Known rows, with every step that occurs
q > z > f > x > n: -5.460 -2.803 0.649 -1.123 -2.381 1.047 -2.615 -4.388 -1.027 -8.223
 -0.327 0.173 0.945 0.828 6.096 2.921 -3.001 3.745 -0.034 -2.386 3.252
 -1.506
a > f > x: -1.007 -0.345 0.011 -1.071 -0.895 -1.187 -2.192 -5.182 -1.369 -4.134
 1.151 -3.645 1.147 0.900 3.608 -0.582 0.887 5.897 -0.438 2.757 2.572
 -1.216
q > z > w > x: -1.298 -3.788 0.625 0.519 -0.926 1.172 -1.904 -5.083 1.244 -2.568 -0.196
 1.282 3.383 -0.419 6.925 0.694 0.072 4.967 3.313 -1.811 0.462 -2.334
a > f > x > n: -2.574 -0.845 -1.254 -3.309 -1.389 -1.669 -3.331 -5.453 -1.626 -6.156
 -0.176 -2.810 2.043 0.995 4.902 1.323 -1.013 6.310 -1.343 1.541 3.888
 -2.697
n > z > f: -2.104 -0.960 -5.712 1.794 -2.233 0.461 -1.898 -1.112 -0.852 -2.392
 2.787 2.229 -0.096 -0.333 3.438 0.539 -0.893 1.786 -2.958 -2.847 1.018
 2.989
a > f: -0.041 -1.109 -0.768 -1.150 -1.258 -2.877 -2.349 -3.705 -0.878 -3.280
 0.836 -2.003 1.116 -0.931 3.979 -0.959 -0.197 5.047 -0.906 0.354 1.469
 -0.803
x > f > a: -0.540 -2.484 -1.823 1.327 -1.822 -2.050 -1.784 -3.766 1.292 -0.739
 1.418 -3.529 1.946 -1.778 3.450 -2.815 -1.250 4.030 -0.720 3.334 0.795
 0.507
z > w > a > f > x: -0.494 -0.779 -3.932 -1.580 -1.309 0.145 -2.465 -7.048 -0.435 -0.752
 1.010 -2.641 1.899 2.226 2.122 -0.332 3.651 7.951 1.710 0.496 1.964
 -2.515
n > z > f > a > w > x: -4.336 -1.289 -1.283 -1.427 -1.927 0.771 -4.123 -4.460 0.475 -0.368
 2.893 2.503 1.694 -3.072 4.298 1.952 -2.379 5.482 -0.666 2.417 1.595
 4.904
a > f > x > n > z: -3.344 -0.180 -3.041 -1.155 -0.985 -0.266 -4.971 -2.431 -2.185 -6.145
 0.998 -0.186 1.587 2.828 3.455 1.312 0.665 5.756 -3.625 0.982 5.150
 -1.644
q > z: -2.124 -3.301 2.457 0.671 -1.569 -0.132 -2.083 -1.949 0.251 -3.133 0.593
 -0.830 0.818 -0.484 4.565 0.049 -0.034 2.254 0.336 -1.597 0.851 -1.753
x > w > a > n > s: -0.999 -2.049 -6.584 -3.929 -0.912 -1.130 -4.824 -3.221 2.507 8.080
 2.652 -4.074 0.078 0.798 0.818 -6.123 -3.490 5.218 2.014 3.505 0.225
 -0.300
n > z > w: 0.505 -1.487 -5.630 1.471 -0.984 1.367 -3.901 -2.643 -0.334 -0.991 2.116
 2.312 0.987 1.702 3.025 0.935 0.884 2.840 -1.669 -5.076 1.556 -0.210
n > z > f > x: -3.147 0.031 -5.461 1.841 -1.925 2.192 -1.927 -3.055 -1.355 -3.247 2.989
 0.301 -0.203 1.936 2.847 1.729 0.243 2.914 -2.612 -0.851 2.551 2.455
f > x > w > a: -2.900 -1.443 -4.047 -0.638 -1.917 1.434 -0.483 -4.075 0.878 3.657 2.721
 -4.516 0.939 2.360 2.165 -0.624 2.666 4.760 2.906 5.361 2.908 -0.341
n > z > f > x > w > a: -3.866 -0.923 -7.545 1.462 -2.164 2.425 -0.544 -1.355 -0.155 1.121 3.984
 -0.689 0.183 3.417 2.073 -0.248 2.970 3.902 0.600 2.442 3.777 3.035
z > f > x: -2.660 -0.437 -3.153 -0.038 -2.316 0.697 -0.658 -5.830 -0.661 -3.295
 1.655 -1.928 0.086 0.028 3.912 1.627 -1.701 3.297 -0.051 -0.010 1.390
 1.115
f > x: -2.015 -0.389 -1.789 -0.217 -1.498 0.941 -1.538 -5.640 -0.493 -0.752
 1.374 -3.684 0.722 0.627 2.811 1.287 -0.121 3.148 -0.415 1.969 1.415
 -0.938
f > a > n > z > w > x: 0.242 -1.464 -4.727 -4.409 -0.359 0.637 -5.212 -5.026 1.530 2.185 2.473
 1.640 3.737 -0.990 4.264 -0.885 -4.528 8.613 0.242 1.534 0.936 0.754
z > f: -1.824 -1.569 -3.249 0.217 -2.613 -0.923 -0.718 -3.988 -0.313 -2.545
 1.361 -0.333 0.220 -2.073 4.477 0.481 -3.120 2.073 -0.287 -2.605 0.069
 1.722
n > s: -1.039 -0.985 -4.817 0.048 -1.328 -1.939 -3.576 -4.498 -0.233 2.079
 1.692 -2.363 -0.308 -0.481 1.643 -2.334 -2.223 2.657 -2.696 0.082
 -1.105 -1.012
w > x > n > z: -4.719 -0.918 -4.539 -1.302 -1.885 0.956 -2.861 -1.691 -0.047 -0.760
 0.562 1.992 3.249 -0.479 5.298 2.119 -1.662 3.650 -2.163 1.744 1.985
 -0.542
w > x: -2.199 -1.145 -2.424 -0.717 -1.811 0.020 -0.236 -4.849 0.669 1.167 0.901
 -1.279 2.605 -2.066 5.296 0.576 -1.021 3.803 1.072 2.969 -0.484 -0.159
a > w > x: -2.902 -1.965 0.754 -2.356 -1.470 0.621 -3.770 -6.127 1.603 1.785 0.742
 -1.281 1.519 -2.209 5.052 1.999 -1.116 2.763 2.668 2.718 0.874 0.949
a > n > s: -0.095 -1.177 -4.154 -3.820 -0.699 -1.663 -5.775 -4.497 1.200 3.607
 1.815 -3.038 -0.348 -0.935 1.501 -3.825 -6.062 3.603 -1.232 0.624
 -1.103 -0.979
q > z > f: -2.556 -3.433 1.016 1.074 -2.176 -0.173 -1.339 -2.376 -0.136 -5.467
 0.873 0.801 0.238 -1.389 5.468 0.030 -1.998 2.315 0.611 -3.749 0.692
 0.629
z > w > x: -0.065 -1.904 -3.872 -0.823 -1.332 0.498 -1.129 -6.913 1.142 0.025 0.441
 0.511 3.195 -1.262 5.725 0.980 -1.195 4.961 2.203 -0.718 -0.346 -1.050

Rows
-2.074 -0.845 -4.091 0.420 -2.317 -0.740 -2.505 -2.246 -1.197 -2.032
 3.582 1.804 0.938 -1.706 2.915 0.280 -2.313 4.862 -4.031 -0.946 1.211
 3.234
n > z > f > a
-0.226 -4.058 0.839 0.847 -1.040 0.547 -3.211 -3.980 0.239 -4.321 0.152
 1.129 1.479 0.709 5.303 0.502 0.329 3.343 1.602 -5.640 1.002 -2.770
q > z > w
-3.806 0.192 -7.145 -2.128 -2.155 2.951 -3.896 -2.265 0.255 2.884 3.030
 -1.501 0.177 2.004 0.712 -1.401 -0.753 5.016 -0.860 1.243 1.634 2.156
w > a > n > z > f > x
1.434 -1.708 -5.593 -2.448 -0.419 1.362 -6.507 -2.629 1.039 0.589 2.115
 1.562 0.913 1.993 3.124 -0.452 -2.741 3.776 -0.091 -4.270 1.820 -0.421
a > n > z > w
0.176 -1.251 -5.525 -2.968 -0.266 1.957 -4.955 -3.639 1.774 1.767 1.606
 1.753 2.853 0.417 4.703 -0.651 -3.045 5.378 1.348 -1.041 1.290 0.296
a > n > z > w > x
-1.985 -3.437 2.411 -3.946 -1.728 -1.396 -4.421 -3.144 0.640 -3.232
 1.635 -0.406 1.167 -2.743 4.773 -2.046 -6.964 6.468 0.787 -1.459 0.969
 1.001
q > z > f > a > n
-6.045 -1.821 -3.307 -2.394 -2.293 1.253 -4.931 -3.277 0.463 -2.459
 0.697 3.662 1.613 -1.320 5.752 3.508 -2.897 2.953 -0.220 -0.559 2.908
 2.601
a > w > x > n > z > f
-4.014 -1.296 -4.624 -1.999 -2.621 -1.110 -3.902 -1.673 -1.284 -3.766
 2.152 2.970 1.905 -1.495 4.154 1.736 -4.728 5.329 -4.954 -1.740 2.492
 1.756
x > n > z > f > a
-1.572 -2.984 0.717 -0.606 -0.933 0.988 -3.065 -5.357 -0.292 -3.784
 0.428 -1.868 2.109 2.704 3.233 -0.490 4.328 8.005 2.554 -0.632 2.628
 -3.770
q > z > w > a > f > x
-1.702 -1.509 -3.088 -4.652 -1.945 0.181 -3.642 -2.809 1.643 6.139 1.015
 -3.298 1.277 -0.891 1.442 -2.382 -2.364 4.262 1.148 1.644 -0.523 -0.948
w > a > n
-0.442 -4.881 -0.077 2.366 -0.965 -0.350 -1.833 -5.582 2.641 -3.586
 0.227 -0.130 4.356 -1.314 6.733 -2.792 0.300 6.840 3.257 1.581 0.868
 -1.031
q > z > w > x > f > a
-2.211 -2.071 -7.611 -2.188 -1.819 0.826 -3.137 0.487 1.780 3.633 3.671
 0.347 0.337 1.291 2.616 -3.393 -1.611 4.146 1.896 0.414 2.665 3.637
x > w > a > n > z > f
-4.282 -0.639 -2.492 -4.017 -2.146 -0.811 -3.142 -4.939 -1.173 -1.807
 0.113 -3.522 2.390 1.386 2.853 0.462 1.118 7.133 -0.688 3.120 2.822
 -3.269
w > a > f > x > n
-3.806 -1.863 0.618 -3.077 -2.364 -0.803 -3.087 -7.415 1.050 -0.656
 1.668 -0.182 2.004 -4.937 5.138 1.753 -4.618 5.790 1.574 2.811 0.333
 3.694
z > f > a > w > x
-2.914 -3.640 -2.713 -1.671 -0.776 -0.155 -4.917 -6.094 0.951 -3.062
 -1.029 1.914 3.270 -0.133 6.006 -0.551 -3.513 5.822 0.784 -2.488 0.250
 -4.136
q > z > w > x > n > s
1.338 -3.119 -4.376 -3.028 -0.610 -0.974 -3.608 -7.658 3.799 1.177 0.562
 -1.854 4.175 -1.755 5.566 -4.140 -4.295 7.832 3.777 3.409 0.383 0.188
z > w > x > f > a > n
-1.862 -2.418 -3.600 -0.681 -2.071 -0.252 -0.303 -2.196 1.316 4.417
 2.249 -2.368 1.050 0.597 2.911 -1.886 1.551 3.301 2.406 2.950 1.646
 0.063
x > w > a
-3.727 -3.905 5.776 -1.311 -2.140 -0.679 -5.213 -4.309 0.104 -5.142
 1.453 0.771 0.110 -2.847 4.761 1.165 -3.076 4.603 0.914 -2.096 1.414
 2.260
q > z > f > a > w
-1.393 -1.007 -2.295 -1.420 -2.032 -2.106 -2.029 -3.092 -0.343 1.106
 0.991 -2.741 1.596 -0.771 2.163 -1.719 2.438 6.224 -0.167 2.006 0.281
 -0.987
w > a > f
-1.586 -3.946 -0.874 0.312 -1.866 1.661 -2.976 -3.243 0.787 0.256 0.355
 0.457 1.868 0.736 3.404 -0.165 2.528 4.253 2.440 -4.135 0.011 -3.105
q > z > w > a
-5.593 -2.207 0.339 -5.245 -2.846 -1.230 -4.305 -7.691 0.641 -2.737
 0.597 1.004 3.008 -4.703 6.381 3.195 -6.695 6.289 0.749 1.586 1.775
 1.899
z > f > a > w > x > n
-2.347 -0.068 -5.275 -1.964 -1.373 2.067 -4.609 -2.892 0.010 -1.401
 3.005 -0.452 -0.394 2.110 2.616 -0.075 -3.506 3.913 -1.065 -0.295 2.514
 2.507
a > n > z > f > x
-5.578 -2.250 -1.842 -1.289 -1.770 0.105 -4.088 -5.363 -1.160 -6.365
 0.471 -0.436 0.015 1.000 4.013 0.276 -4.100 4.371 -2.056 -2.147 2.003
 -1.821
q > z > f > x > n > s
-4.062 -1.289 -5.580 -0.734 -2.551 0.119 -3.058 -0.841 -1.159 -4.489
 1.182 2.972 0.615 -0.073 4.467 2.021 -3.520 2.152 -3.672 -4.216 2.617
 1.216
x > n > z > f
-5.182 -1.227 -5.909 -1.343 -2.427 0.555 -1.973 -2.216 -0.254 -3.207
 0.840 3.448 2.597 -1.310 6.112 2.292 -3.220 3.534 -2.124 -0.303 1.738
 1.479
w > x > n > z > f
-0.731 -4.151 -0.680 -3.183 -1.111 1.703 -5.360 -3.344 2.030 2.036 0.034
 -0.399 1.785 0.779 3.372 -2.332 -0.674 5.644 3.832 -3.477 -0.112 -2.853
q > z > w > a > n
-1.998 -1.923 2.315 -3.032 -1.705 -1.103 -5.450 -5.668 0.319 0.686 2.154
 -1.773 0.676 -2.664 2.759 1.720 -2.666 4.706 -0.076 1.628 1.386 0.593
f > a > w
-3.179 -4.322 0.390 -1.880 -1.457 0.958 -3.128 -5.107 1.023 -4.985
 -1.678 2.552 4.111 -0.539 8.066 2.331 -1.954 5.405 2.673 -2.768 1.685
 -4.045
q > z > w > x > n
0.093 -2.345 -6.022 2.450 -0.906 0.276 -2.346 -4.212 1.842 -0.351 2.075
 0.981 4.112 -0.046 4.711 -2.299 1.386 6.064 -0.092 2.609 1.764 1.128
n > z > w > x > f > a
-2.520 -1.760 -5.245 -3.931 -1.927 1.057 -1.873 -4.205 1.908 2.645 2.689
 -3.746 0.353 1.617 3.004 -2.357 -2.380 5.503 4.697 3.453 2.496 2.190
z > f > x > w > a > n
-3.983 -1.028 -5.288 -2.596 -1.557 -1.680 -3.325 -6.189 0.271 1.278
 0.050 -0.732 2.458 -1.671 4.124 -0.527 -5.054 4.635 -1.978 2.353 -0.606
 -2.354
w > x > n > s
-2.692 -1.293 -4.764 -2.285 -1.654 -2.218 -4.864 -4.873 -0.247 -0.036
 0.452 -1.204 0.643 -0.752 2.464 -0.804 -4.893 3.430 -3.307 -1.254 0.097
 -2.756
x > n > s
0.472 -2.880 -1.871 -2.236 -1.159 -2.290 -4.020 -4.076 2.484 1.120 1.245
 -4.234 1.720 -1.841 3.285 -4.594 -4.755 5.511 0.475 3.863 0.776 0.771
x > f > a > n
-4.804 0.035 -4.638 -2.006 -1.752 0.692 -4.407 -1.835 -1.954 -1.470
 1.419 -1.268 2.102 2.942 1.896 0.578 3.298 6.750 -2.797 2.478 4.131
 -2.002
w > a > f > x > n > z
-0.286 -1.380 -0.570 -0.925 -0.399 -1.823 -1.269 -4.809 -0.487 -4.033
 2.166 -4.005 1.046 2.593 4.742 -1.400 1.738 6.035 2.377 4.477 4.793
 -0.083
a > f > x > w
-1.142 -0.940 -4.610 -2.171 -0.630 0.377 -5.561 -4.569 -1.907 -7.322
 0.839 1.373 2.184 3.827 4.402 2.135 0.888 6.974 -1.974 -2.438 5.296
 -2.731
a > f > x > n > z > w
